Each row comes from the steps of one walk. Every step used is in the known rows, and no mark comes twice. Write the walk behind each row, first mark first.
In the rows, zero is written as 128.
Known rows:
nugif vogotug morab kubel nefi: [154  98  91 143 106 156 113 124 142 130 134 130 120 138 130  82  69 156
 131 118 141 133  91 113 134  88  98 129 113  84 132 132 135  72 121 147
 102 134 140 116  79 145 123]
kapima gusemek: [ 96 131 163 131 115 134 142 114 132 133 125 140 115 123 116 152 153 141
 122 103 140 121 138 104 139 120 140 121 124 121 121 132 125 136 134 138
 137 131 142 142 151 153 127]
kaper vogotug morab tutom nefi: [152 145 130 158 133 158 111 140 152 131 119 124 118 138 142 107 125 157
 123  79 133 129 118 123 146 124 133 120 165 139 116  93 118 137 106 133
 107 134 158 148 114  75  73]
morab kapima: [132 131 120 145 119 132 133 126 117 129 128 139 117 125 147 129 132 115
 132 148 119 118 147 120 123 134 129 126 152 128 142 112 122 102  87 128
 129 132 132 152 130 121 128]
kubel nefi vogotug: [ 87 111 111 130 143 125 135 119 131 113 113 147 141 143 108 159 121 155
 145 148 125 126 144 138 132 141 133 130 126 112 140 128 123 117 135 125
 134 121 149 160 110 157  87]
kubel morab vogotug nefi: [ 92 128  94 159 136 118 112 129 152 105 126 141 106 118 168  86 152 118
 111  78 103 136 133 128 137 152 160 121 109 118 130 141 123 100 106 118
 137 144 147 130 114   4 108]
kubel nefi kapima kaper vogotug morab: [ 86 115 136 116 144 157 127 162 135 110  88 115 139 155 114  83  94 150
 159 102  90 117 157 123 115 127  96 123 134 167 111 144 110 106 120 129
  97 148 154 103  93 183  77]
tutom nefi kapima kaper: [ 97 122 124 149 144 142 130 146 124 108 120 123 126 127 110 112 143 135
 118 111 105 122 172 107 125 147 103 122 129 174 113 111 128 182 109 140
 117 158 142 129 129 156  80]
kubel morab vogotug nefi kapima: [ 75 121  92 157 141 121 118 143 158  97 123 132 102 119 173  84 163 105
 117  64  70 135 139 127 129 153 158 119 113 128 124 145 120  88 100 112
 131 159 155 130 108  30 102]
kaper vogotug morab kubel: [186 131 139 129 124 176 120 147 155 134 122 141 127 137 129 112 116 146
 141 106 125 135 104 120 116 128 107 126 141 141 127 132 127  80 117 125
 101 127 139 143 105 153 125]
vogotug nefi: [143 121  94 142 145 132 123 128 144 107 127 125 119 121 170 135 142 121
 120 132 138 129 136 110 118 126 132 124 123 113 123 146 132 115 114 123
 108 140 136  97 132  77 129]
nefi kapima gusemek: [ 79 115 159 121 126 136 155 136 138 124 121 135 110 124 120 141 175 119
 130  97  96 120 152 109 126 124 133 118 133 138 111 144 124 122 124 129
 130 152 152 142 145 187 116]
tutom nefi: [133 142 110 165 145 134 130 131 124 114 137 140 134 130 125 137 137 158
 106 130 151 134 134 112 144 142 120 125 147 148 121 102 128 159 121 144
 124 129 136 123 130 122 105]
kuve kubel morab kapima kaper: [ 64 132 130 144 109 117  95  95 128 114 119 126 120 127 122 120 120 106
 137 141  85 120 144 110 105 153 117 116 146 161 148  96 112 142  99 127
 145 162 104 147 114  86 101]
vogotug nefi kapima: [130 107  90 135 149 141 135 145 153 100 123 117 116 122 171 126 161 104
 125 118 101 127 142 109 109 128 130 120 122 127 116 154 132  99 107 119
  98 159 143  94 127 111 118]
vogotug morab: [131 117 132 123 117 138 115 139 138 114 130 114 133 134 141  97 130 144
 120  87 137 128 102 116 135 113 127 115 128 103 124 137 117  97 123 126
 116 141 130 114 104  93 116]
kapima kaper: [110 116 146 115 115 130 114 122 122 128 113 113 128 123 109 107 111 122
 142 122 123 118 156 121 121 132 111 128 101 138 131 127 130 166 127 129
 136 140 122 128 129 135 110]
kaper vogotug nefi kapima: [152 122 125 127 159 158 139 158 164 106 112 123 121 129 157 129 152 115
 143 130  92 129 155 108  97 139 127 124 154 166 105 142 131  94 106 125
  87 142 148 106 126 135 112]
nefi vogotug morab: [115  96 141 109 114 130 125 127 152 111 134 127 133 129 123 133 156 134
 133 102 121 128 121 121 127 132 151 113 122  84 138 132 126 113 121 119
 122 146 137 174 107 103  82]
morab tutom nefi vogotug kaper: [126 130 114 170 120 145 115  98 147 129 124 139 100 106 164 194 145 125
 121 115 134 135 142 125 143 127 164 130 136 115 144  91 132 179  99 122
 137 135 161 174 136  66  55]
tutom nefi kapima kaper vogotug morab: [122 124 147 139 145 163 126 163 144 102 114 117 131 139 114  91 141 151
 130  90 104 124 159 101 122 143 104 114 147 184 104 114 122 156 106 143
  98 158 145 120 114 155  64]
nefi kapima kaper vogotug morab: [111 106 170 100 130 160 122 160 149 119 101 104 124 136 114  77 132 112
 155  89  70 116 155 114 105 134 111 119 131 166 110 137 122 126 114 125
  97 160 139 129 108 166  89]
kuve kubel nefi vogotug morab: [ 83 103 103 103 134 122 117 113 151 100 115 115 147 151 111 148 115 152
 143 121 135 121 117 115 116 122 120 120 138 114 135 113 112 101 139 126
 128 153 126 135  90 112  86]
vogotug nefi kapima gusemek: [107 111 121 134 139 144 147 131 154 108 121 128 102 115 161 146 183 115
 120 106 109 121 156  93 114 125 137 114 122 124 110 164 131 104 110 126
 105 160 157 101 145 131 113]
kuve kubel nefi: [ 97 128  88 122 145 120 117 112 131 110 111 118 146 150 114 144  93 149
 142 143 139 121 122 121 114 121 100 132 143 149 128 110 116 113 143 131
 132 141 117 104 103 137 122]
kubel morab: [ 83 138 134 166 131 123 109 118 130 126 132 150 120 131 137 117 128 132
 120 116  91 143 119 134 136 151 143 119 131 141 137 131 119 124 124 125
 135 131 132 137 117 104 109]
vogotug kaper: [165 131 145 136 109 152 113 124 130 126 117 127 119 112 168 159 115 115
 131 140 133 134 128 123 120 104 136 131 133 141 129 149 133 112 115 119
 119 126 133  90 127 121 123]
kuve kubel nefi kapima kaper: [ 59 112 108 101 143 125 120 123 133 107  97 102 137 146 104 122  98 120
 153 134 102 111 153 118  99 123  87 128 126 169 121 117 114 133 135 128
 128 166 122 102 100 164  98]
morab vogotug nefi: [137 118  86 121 138 125 129 137 153 109 122 121 105 115 168  99 149 112
 119  78 141 119 144 117 129 128 148 130 106  97 121 135 129 103 110 119
 134 142 147 120 120  18 128]
vogotug morab kapima kaper: [123 112 141 129  94 145 113 138 124 116 120 113 119 127 139  74 120 125
 135  99 120 111 142 105 125 119 113 114 129 109 138 130 112 118  88 129
 120 157 126 134 109  99  98]

Which walk is each row?
[106 107 134 152 118 142 126 127 134  99 133 135 126 125 117 122 155 153
 124 111 133 119 162  97 135 152 130 110 139 114 143  97 120 166  88 139
 126 155 143 191 116 101  57] | tutom nefi vogotug morab kapima kaper
[171 135 128 128 151 153 131 140 154 115 116 128 126 131 153 141 133 135
 139 136 123 131 147 109 107 138 127 128 154 154 115 137 132 106 111 130
  93 127 139 106 130 106 124] | kaper vogotug nefi
[163 110 142 128  96 150 114 113 139 135 130 114 105 109 154 134  93 116
 135 154 129 136 125 108 124  87 142 135 125 122 123 136 148 110 114 144
 109 126 131  96 112 127 119] | nugif vogotug kaper
[123 113 127 152 131 136 129 128 145 100 143 138 135 133 119 134 160 166
 112 102 146 135 128 108 142 144 140 112 141 109 131 108 124 149 116 140
 119 141 146 169 112  96  62] | tutom nefi vogotug morab
[121 132 144 140 155 156 134 155 136 110 113 124 130 132 103 116 140 139
 133 118  96 123 180 107 116 156 103 123 146 201 107 106 128 177 108 142
 109 150 145 132 129 173  72] | tutom nefi kapima kaper vogotug
[ 96 113 106 155 114 148 106 137 141 119 118 106 109 126 143  81 134 128
 117  45 113 119 133 115 147 118 125 114 120 121 121 105 117 164 102 129
 115 175 156 135 106  76  51] | vogotug morab tutom nefi kapima kaper
[ 86 107 102 119 128 124 119 110 144 100 117 124 141 147 125 149 120 141
 149 139 126 115 129 108 111 127 118 116 156 108 146 100 106  88 112 125
 129 155 124 162  89 108  83] | kuve kubel nefi vogotug morab kapima
[ 85 117  98 138 158 135 142 148 123 116 107 135 134 147 128 119 113 143
 140 130 100 124 140 135 126 125 109 130 134 149 118 142 118  90 128 125
 113 137 153 110 107 186 103] | kubel nefi kapima
[158 120 160 113 112 173 105 140 146 129 108 127 122 130 111  93  99 132
 150 103 120 123 132 118 109 129  95 125 115 150 128 133 127 131 116 127
 108 140 131 136 112 156 106] | kapima kaper vogotug morab kubel
[ 74  98 126 127 118 139 124 120 128 108 108 132 136 143 116 116 112 151
 152 128 120 112 155 116 126 135 120 119 125  96 150 127 110 114  99 126
 127 145 150 167  97 130  65] | kubel nefi vogotug morab kapima kaper
[ 95 103 106 137 127 136 130 127 133 104 117 148 136 143 130 135 124 160
 141 127 126 119 137 123 132 133 132 119 147  88 149 127 109  78 100 125
 126 135 151 175  95 127  79] | kubel nefi vogotug morab kapima
[133 120 179  98 116 158 108 145 141 123 104 110 130 137 105  80 107 137
 152  96 117 118 147 114 116 128 108 121 129 155 117 134 119 147 120 132
 111 141 129 121 112 135  95] | kapima kaper vogotug morab
[152 102 117 135  90 142 119 126 134 126 143 108 109 123 143  72 107 129
 127 123 121 122 116 100 133  98 130 118 141  82 130 111 128  83  90 154
 106 147 130 140  97  99 119] | nugif vogotug morab kapima
[116 122 123 153 142 129 134 120 139 108 141 150 131 128 110 170 164 155
 116 135 139 134 149 115 135 159 141 121 140 127 134  98 132 171 120 138
 133 132 142 186 132 123  72] | tutom nefi vogotug
[140 100 125 121  93 139 114 125 143 124 142 100 118 127 128  72 104 139
 125 107 131 129 105 109 136  92 131 120 120  88 121 124 136  99 122 151
 106 141 127 120  90 103 113] | nugif vogotug morab
[111 101 107 119 139 145 122 138 147 106 112 104 118 117 152 111 151  98
 134 115  97 117 169 102 100 132 118 120 103 135 118 158 132 135 105 119
  99 168 138  86 131 114  99] | vogotug nefi kapima kaper
[ 57 139 108 202 128 122 108 100 145 126 135 160 111 124 139 153 150 133
 110  95  96 143 132 138 156 167 173 118 136 122 152  84 122 175 107 130
 147 138 159 201 128  51  44] | kubel morab tutom nefi vogotug
[151 126 133 117 114 137 116 134 139 122 114 127  98 106 173 125 126 105
 131  86 136 125 136 130 130 110 150 137 117 127 126 139 130 104 110 113
 146 133 145 125 116  56 122] | morab vogotug kaper
[137  89  85 139 113 161 122 138 145 124 129 125 112 137 133  74  83 141
 134 109 110 133 101 113 125  89  96 126 113 100 126 142 134  56 115 143
  92 151 150 121  74 174 111] | nugif vogotug morab kubel nefi kapima
[168 130 123 143 139 175 120 150 144 124 109 150 131 149 130 112  88 170
 144 115 134 132 105 130 120 121  94 130 146 143 126 138 117  58 123 129
 100 120 149 128  92 169 116] | kaper vogotug morab kubel nefi
[ 54 121 127 140 141 138 155 139 127 116 105 143 124 144 117 141 133 151
 138 111 107 121 154 118 132 123 118 125 133 142 115 150 115 101 130 132
 123 139 164 121 124 210 103] | kubel nefi kapima gusemek
[102 118 147 168 117 145 145 119 141 102 143 158 123 124 121 163 186 166
 109 105 142 125 150  87 145 146 146 106 157 103 137 101 118 138  92 144
 130 148 155 202 134 112  65] | tutom nefi vogotug morab kapima gusemek
[161 131 158 129 119 161 127 148 141 122 120 132 128 138 140 102 126 139
 142 118 113 122 132 110 119 132 122 119 180 140 124 115 114  78  90 132
 102 131 138 151 108 118 111] | kaper vogotug morab kapima
[139 125 150 115 137 155 116 133 148 118 103 114 123 126 131 113 116 123
 149 131 119 119 171 106 103 144 116 128 121 158 116 137 130 154 113 131
 103 136 132  98 135 121 110] | kapima kaper vogotug nefi
[ 65 139 104 155 118 111  92  94 147 129 121 119 114 128 138 135 119 104
 126  98  95 131 108 134 127 135 146 122 137 136 142  84 115 145 125 122
 151 154 123 143 112  42  93] | kuve kubel morab tutom
[133 113  97 167  97 140 106 117 148 130 142 105 106 122 144  80 104 146
 108  82 145 129 104 110 157  91 140 121 131  88 123  84 133 142 108 157
 109 149 149 142  95  56  77] | nugif vogotug morab tutom nefi
[100 100  97 104 137 130 130 154 155 101 109 103  93 112 159  71 154  90
 133  62 105 109 173 112 116 132 133 127  87 118 115 148 130 126 101 114
 128 171 148 113 117  52 108] | morab vogotug nefi kapima kaper
[ 73 129 115 125 124 101 102 113 147 108 125 121 119 129 127 108 134 109
 125  85  98 127 120 128 123 145 142 122 129 145 133  98 117 118 129 123
 163 155 118 151 102  35 110] | kuve kubel morab vogotug
[126 137 150 141 120 160 102 139 142 128 105 113 119 130 119  91 109 148
 134  76 129 119 147 113 137 130 118 123 137 154 118  91 118 187 108 141
 115 145 148 137 116  88  58] | kapima kaper vogotug morab tutom nefi
[122 110  89 148 141 145 132 113 137 128 121 172 125 135 115 170 110 148
 143 153 132 133 124 137 119 136 109 136 110 107 154 136 133  97 127 118
 133 123 150 173 112 188 111] | morab kubel nefi vogotug
[138 108 156 121 114 144 125 109 149 122 121 140 118 109 147 191 149 109
 144 149 118 134 142 124 114 127 159 127 124 119 144 144 138 126 112 113
 131 127 138 149 126 126  90] | nefi vogotug kaper
[152 124 121 137 146 179 131 162 150 121 105 145 130 150 133 102 103 151
 148 106 103 131 115 129 112 119  93 127 148 155 119 144 120  48 118 123
  90 137 156 132  87 194 107] | kaper vogotug morab kubel nefi kapima
[ 95 134 129 132 117 120  93 110 153 106 118 125 109 119 158 129 128 100
 130  94 105 130 116 125 117 131 146 126 135 156 132 113 121 104 116 114
 154 152 123 119  99  28 109] | kuve kubel morab vogotug kaper
[166 114 110 139 114 157 113 134 142 128 135 138 117 129 143 110 115 134
 121  93 138 134  87 123 129 110 106 122 115  99 138 146 124  80 121 120
 113 142 132 136 102 127 128] | vogotug morab kubel
